Each row comes from the steps of one path. Every step used is in the known rows, and no mark comes twice. Write the path behind each row, first mark first.
Known rows
N W Y S Z: [23, 18, 2, -2, 5, 5, -8, 2, -3, -29, -8, -31, 20, -1, -12, -19, 14, 2, 11, -4, 14, -8, 5, 21, 3, 0, -16, 24, -8, -20, 5, 0, -14, 10, 8, -5, 6, -3, -5, -5, 11, 3]
N W: [20, 49, 4, -14, 13, -5, 5, -5, 28, -9, -2, -6, -4, -11, -26, -5, 5, -10, 0, -6, 31, -3, 2, -3, 3, -5, -3, -7, -1, -2, 12, -12, 6, 26, -12, 31, 4, 15, -22, -10, -10, -5]
S Z E Y: [17, -5, -3, -3, 9, 19, -2, -2, 25, -7, 17, -2, 36, -9, 10, -7, 5, -44, 7, 6, 4, -2, 17, -9, -9, 5, -3, 4, 16, 9, -14, -1, -12, 11, 14, -5, 5, -1, 7, 7, -1, 16]
E Y S: [18, -32, -1, -32, 2, -12, 1, 0, 12, -2, 2, 32, 15, -1, 0, -22, -21, -14, -6, 4, 3, -4, 7, -4, -3, 4, 1, -9, 4, 2, 5, 25, 9, 7, -7, -2, 2, 6, 17, -6, 17, -4]
S Z E: [7, 9, -1, 5, 18, 19, 0, -1, 17, 4, 14, -8, 15, -7, -5, 0, 25, -49, 6, 6, 4, -12, 19, -14, -4, 1, -9, 3, 16, 16, -14, -16, -35, 5, 9, 0, -1, -2, -13, 6, -20, 4]
Y E Z: [17, -17, 2, -15, 21, -11, 3, 4, -14, -20, 1, 16, -14, 1, 8, -2, 0, -7, 5, -3, -7, -9, 6, 3, -14, 2, 2, -20, 6, 13, 9, 7, 22, 3, -5, 24, -5, -23, 16, -7, -1, -9]
E Z S: [18, -33, -7, -27, 5, -6, 1, -2, -11, 17, -14, 20, 18, -4, 10, 6, 5, -17, -4, 0, 17, -3, -5, -22, -12, 9, 8, -19, 11, 3, -7, 10, 12, -12, 7, 57, -8, 7, 1, -3, -19, 2]
Z W: [-7, -16, -7, 4, 5, 12, 9, -13, 18, 27, 13, 2, 8, -4, -5, 0, 13, 8, -10, -1, 19, 9, 2, 2, 11, -3, -8, 1, 6, 5, 1, -23, -14, -8, -17, -5, 5, 16, -14, 2, -7, -8]
S Z E Y W: [20, 19, 4, 8, 13, 25, -7, 0, 14, -18, 24, 15, 35, -4, 8, -14, -2, -45, 8, 4, -14, -5, -2, 10, 6, 4, -5, 6, 17, -2, 2, 6, 4, 7, 11, -5, 10, -12, 14, 2, -20, 6]
Y S: [12, -24, -2, -24, 11, -11, 4, 5, 7, 16, -2, 22, -10, 0, -6, -8, -3, -21, -3, 4, -5, -9, 9, -7, 4, 1, -5, -8, 8, 11, 8, 8, -14, -2, -12, 15, -4, 3, -2, -8, -1, -14]
Z E Y W: [-6, 32, -1, -17, 1, 4, -1, -2, 13, -7, 19, 33, 28, -5, 2, -14, -15, -48, -2, 7, -10, 2, -10, 5, 8, 2, 9, 3, 17, 3, 10, 0, 32, 9, -8, 10, 4, -3, 11, -3, -15, 0]
N S Z: [30, 34, 4, 5, 15, 15, 0, 1, 28, 24, 4, -19, -9, -15, -3, 9, 9, 4, 17, -3, 1, -17, 3, -18, -7, 11, -3, -14, 13, 9, -11, -6, -24, 13, 14, 21, 1, 6, -12, 5, -1, 11]
E Z W N: [-18, -57, -2, 11, -6, -20, 2, -2, 1, -5, -1, -4, -18, 19, 4, 26, 5, 44, -14, 3, 35, 12, -4, 10, -8, -8, -4, -5, -9, 8, -9, 2, 1, -16, -19, -16, -1, -1, 19, 4, 2, -15]
N E Y: [12, 35, 3, -9, -7, 0, 3, 0, 17, -14, -2, 24, -9, -12, -17, -21, -22, -21, -8, 0, 3, 3, 9, -22, 4, 7, 12, -18, 1, -12, 19, 2, 12, 19, 4, 9, -2, 20, -9, 0, 12, 11]
N E: [5, 46, 3, -1, -1, -2, 6, 1, 5, 6, -4, 12, -23, -15, -24, -14, -1, -27, -7, -2, 3, -6, 11, -27, 12, 4, 4, -14, 3, -4, 14, -12, -6, 13, 1, 21, -8, 14, -38, 0, -2, 1]
N E Z S: [3, 22, 4, -24, -10, -5, -1, 5, -27, 5, -21, 17, -2, -13, 11, -7, 2, -14, -8, -1, -1, -5, -3, -27, -6, 9, 13, -15, -3, -5, 6, 13, 0, -5, 20, 45, -11, 13, -8, 4, -19, 7]
Z E: [-17, 22, -9, -17, 8, -2, 7, -1, 13, 15, 7, 10, 20, -5, 0, 8, 12, -35, -4, 9, 8, -5, 8, -21, -1, -2, 2, 3, 12, 17, -2, -20, -9, 9, -6, 19, -7, -3, -20, 2, -10, -2]
E Z W Y S: [-20, -63, -8, -14, -21, -15, -2, -2, -28, -5, -4, -4, 27, 11, 26, -8, 8, 44, -12, 4, 19, 6, -14, 25, 2, 0, -9, 28, -5, -10, -8, 6, 1, -34, -10, -16, -2, -10, 18, 4, 0, -5]
N S Z E: [-3, 45, 1, -5, 4, 15, 0, 9, 16, 26, 8, -17, 11, -17, 13, 7, 19, -3, 15, 4, -11, -14, 5, -20, -12, 5, 4, 12, 14, 20, -22, -16, -38, 10, 23, 10, 0, -1, -20, 14, -16, 16]

Which path is each row?
[-16, -10, 6, 49, -6, 11, -3, 3, 1, 3, 0, -27, -32, 8, -14, 2, 13, 8, -1, -3, -3, 6, 14, 5, 12, -7, -9, 5, -16, -5, 2, -9, -36, 2, 5, -47, 1, 11, -14, 9, 2, -5] -> S Z W N E
[-3, -45, -1, 39, 12, 13, 0, -6, 12, 6, 9, -24, -15, 13, -12, 23, 19, 10, 0, -1, 12, 9, 14, 9, 6, -11, -18, 0, -4, 2, -14, -16, -27, -7, -8, -41, 3, 0, 4, 2, 12, -7] -> S Z W N
[-7, 27, 14, 20, -2, -22, -8, 12, -20, -30, -7, 17, -65, 9, -13, 14, -18, 0, -12, -2, -3, -4, -11, -2, 6, -2, 11, -16, -8, -10, 16, 24, 39, -4, -7, 9, -8, -9, 15, -2, -15, -12] -> Y W N E Z
[-16, -9, 4, -6, -15, -22, -3, 10, -37, -3, -30, 11, -19, 10, -2, 16, -4, 2, -12, 1, -5, 1, 1, -26, -8, 1, 19, -16, -13, -4, 0, 20, 6, -6, 9, 28, -16, 8, -1, 1, -6, -1] -> W N E Z S
[-28, -21, 3, -1, -16, -23, 1, 4, -1, 18, -8, -16, -25, 11, 18, 40, -3, 80, -9, 0, 21, 10, -20, 7, -21, -8, 5, -3, -12, 14, -16, 5, 2, -15, -9, -3, 0, 0, 12, 9, -7, -6] -> E Z W N S
[-3, 33, 5, 5, -8, -14, -1, 1, 14, 5, -2, 8, -29, 0, -4, 23, -41, 23, 4, -5, -19, 5, -26, 1, -2, 0, 22, -21, -4, -4, 2, 11, 48, 10, -10, 3, 3, 1, 14, -8, 12, -1] -> E Y W N S
[1, -3, 4, 25, 9, 7, -10, 4, 7, -26, 16, 5, 11, 5, -4, 10, -11, -39, 8, 4, -19, 1, 1, 11, 0, -5, 0, 5, 5, 1, -4, 9, 20, 4, 2, -37, 5, -16, 30, -1, -1, -3] -> S Z E Y W N
[4, -34, -3, -4, -1, -3, 1, -6, 10, 3, 12, 4, -4, 2, 16, 2, 12, 34, -13, 1, 38, 6, -2, 7, -2, -1, -8, -3, 4, 5, -4, -1, -5, -16, -11, 13, 4, 4, 6, 5, -21, -3] -> E Z W
[7, 31, 8, 38, 14, 1, -5, 6, 7, 13, 1, -22, -35, 1, -11, 34, -6, 11, 15, -7, -23, -10, -12, -4, 2, 3, 2, -13, 4, 4, -3, 4, 1, 6, 3, 1, 0, -10, 3, -5, -6, -6] -> Y W N S Z
[-8, -25, -10, -22, -3, -6, 5, -7, -56, -7, -22, 2, 16, 5, 17, 3, 4, -9, 8, -4, -23, 1, -12, 6, -16, 8, 12, 2, -6, -9, 0, -2, 37, -15, 12, 31, -11, -25, -2, -9, 10, 8] -> W Y E Z S
[-2, -25, -13, -20, -6, -10, 4, -3, -11, 6, -12, 3, 6, 7, -12, 3, -3, -13, -5, 2, 0, -2, -1, 0, 7, 3, -4, 14, 4, -11, 2, -3, 6, -11, -9, 9, -9, -7, -10, -9, 19, 0] -> W Y S
[-5, -2, -2, 22, 14, -14, 2, -3, 9, 2, 3, 11, -40, 10, -29, 35, -13, -31, -5, -3, -8, 3, -6, -3, 9, -5, 2, -19, 6, -3, 12, 3, 30, 1, -22, 1, -4, -3, 6, -17, 0, -22] -> Y W N
[10, -54, 1, 13, 8, 20, -3, 3, 7, 18, 12, -9, 11, 6, 17, -24, 25, 14, 4, 2, -7, -4, 9, 20, 8, -3, -24, 14, 0, 7, -8, 5, -57, -15, 5, -32, 13, 2, 4, 5, -9, -9] -> Y S Z W
[24, -54, 1, 3, 1, 22, -5, 0, 13, 1, 15, 3, 27, 3, 23, -38, 5, 15, 2, 1, 0, 4, 8, 25, 3, -3, -20, 14, -2, -3, -6, 14, -31, -7, 4, -48, 17, 3, 26, 5, 5, 0] -> E Y S Z W
[-4, -19, -10, 30, 7, 28, 4, -11, -21, -4, 11, -31, 13, 5, 3, -4, 24, 6, 16, -7, -28, 6, 2, 33, 8, -2, -16, 22, -5, -11, -7, -33, -11, -11, 2, -36, 3, -21, -13, -3, 24, 4] -> S Z W Y E
[-3, 35, -2, -32, -5, -8, 1, 0, -54, -27, -27, -14, 22, 0, 9, -13, 4, 22, 11, -11, -8, 3, -16, 22, -16, 1, 14, 14, -19, -16, 4, -1, 37, 9, 14, 41, -5, -13, -3, -15, 4, 7] -> N W Y E Z S
[-12, 31, -3, 23, -9, 26, 4, -2, -22, 18, 1, -46, 13, -3, 18, -5, 16, 59, 23, -11, -43, 5, -11, 27, -4, 0, -4, 19, -7, 0, -9, -32, -14, -3, 14, -25, 5, -18, -18, 5, 20, 15] -> N S Z W Y E
[36, -38, 3, 1, 24, 8, -4, 6, 7, 6, 6, 2, 1, 3, -3, -11, 14, -30, 6, 2, -3, -18, 20, -6, 2, 3, -21, -3, 14, 8, 1, 12, -36, -4, 5, 1, 2, -3, 6, -1, -5, -6] -> Y S Z
[-30, 3, 3, 17, -29, -4, 3, -2, 0, -7, -6, 1, -20, 3, -12, -1, -17, 34, -15, -1, 3, 23, -4, 5, 10, -9, 6, 2, -21, -9, 10, -5, 4, 3, -10, -52, 4, 19, 0, 6, 23, -1] -> Z W N E Y
[-27, -9, 1, -13, -38, -15, -6, 7, -48, -16, -13, 1, -1, 14, 20, -31, 4, 51, -17, 1, 4, 6, -9, 16, 11, 1, -3, 33, -22, -15, 2, 9, -5, -30, 9, -21, -2, -3, 4, 9, -4, 2] -> N E Z W Y S
[2, -25, -13, 32, 0, 26, 0, -18, 5, 0, 9, -36, 25, 1, -7, 6, 25, 6, 3, -2, 15, 7, 3, 17, 15, 0, -21, 23, 7, -21, -13, -26, -18, -13, 2, -25, 4, 3, -17, 5, 13, 7] -> S Z W Y
[-11, -8, 9, -9, -23, -25, -3, 14, -12, -14, -17, 24, -22, 7, -8, -17, -32, 2, -10, 3, -13, 3, 9, -10, -2, -6, 9, -7, -18, -4, 14, 29, 4, 8, -7, -31, -2, 7, 14, -3, 21, -6] -> W N E Y S
[-38, 6, -3, 7, -15, -9, 9, 0, 10, 35, -4, -21, -19, 6, -2, 32, -4, 65, -4, -3, 2, 12, -14, 0, -8, -12, 6, -3, -11, 14, -9, -20, -8, -4, -14, -14, 2, 13, -12, 3, 7, -8] -> Z W N S
[-7, -17, -2, -41, -9, -7, 0, 8, 1, -4, 2, 31, 35, 1, 22, -30, -12, -24, -4, 13, -7, -3, 1, -2, -6, -3, 3, 13, 6, 17, -3, 11, -7, 2, -8, -5, 0, -2, 15, 3, -3, -1] -> Z E Y S
[-9, -16, 7, 42, -15, 14, -5, 2, 9, -17, 3, -16, -6, 4, -4, -14, -3, 22, -5, -5, -1, 15, 9, 11, 9, -6, -7, 2, -20, -12, 1, -1, -17, 4, 8, -60, 11, 14, 6, 11, 22, 4] -> S Z W N E Y
[2, 61, -8, -8, -2, -7, 6, -16, 10, -18, -7, -22, 14, -7, -36, 13, 1, -4, -1, -6, 39, 5, -3, 7, 5, -2, -1, 6, -1, -22, 9, -24, 27, 18, -7, 29, -2, 11, -26, -12, 13, 8] -> N W Y
[-19, 25, -1, -3, -5, -20, 6, 4, 13, 27, -10, -8, -39, 1, -19, 47, -13, 23, 0, -2, 1, -3, -6, -22, -11, -4, 15, -19, 3, 14, -2, -6, 9, 9, -12, 22, -7, 4, -13, -3, 16, -5] -> W N S
[4, 20, 8, -11, 5, -16, -2, 4, -1, -15, -10, 14, -25, -9, -5, -11, -3, -12, -10, 0, 24, -10, 8, -23, 1, 7, 7, -17, 0, -4, 7, 6, 9, 2, 11, 35, -7, 4, -2, 3, -10, 3] -> N E Z
[7, -21, -2, -32, 14, -6, 3, 2, -35, 2, -13, 21, 4, 2, 25, -5, 3, -15, 7, -4, -25, -6, -5, -5, -18, 8, 11, -18, 1, 8, 4, 12, 15, -2, 3, 48, -7, -14, 9, -8, -4, -1] -> Y E Z S
[26, 20, -2, -6, 11, 4, 0, -8, 24, -13, 12, 30, 4, -10, -17, -5, -26, -32, -2, -3, -1, 1, -6, 2, 14, 3, 5, -19, 13, -13, 17, 8, 43, 9, -9, 18, 7, 6, 12, -11, 1, -1] -> E Y W
[16, 68, 9, -1, 3, 23, -9, 7, 19, 3, 18, -1, 34, -15, 23, -13, -12, -10, 18, 2, -28, -8, -20, 3, -6, 9, 13, 14, 6, 9, -8, 4, 6, 11, 31, 3, 10, -8, 12, 12, -20, 18] -> N S Z E Y W
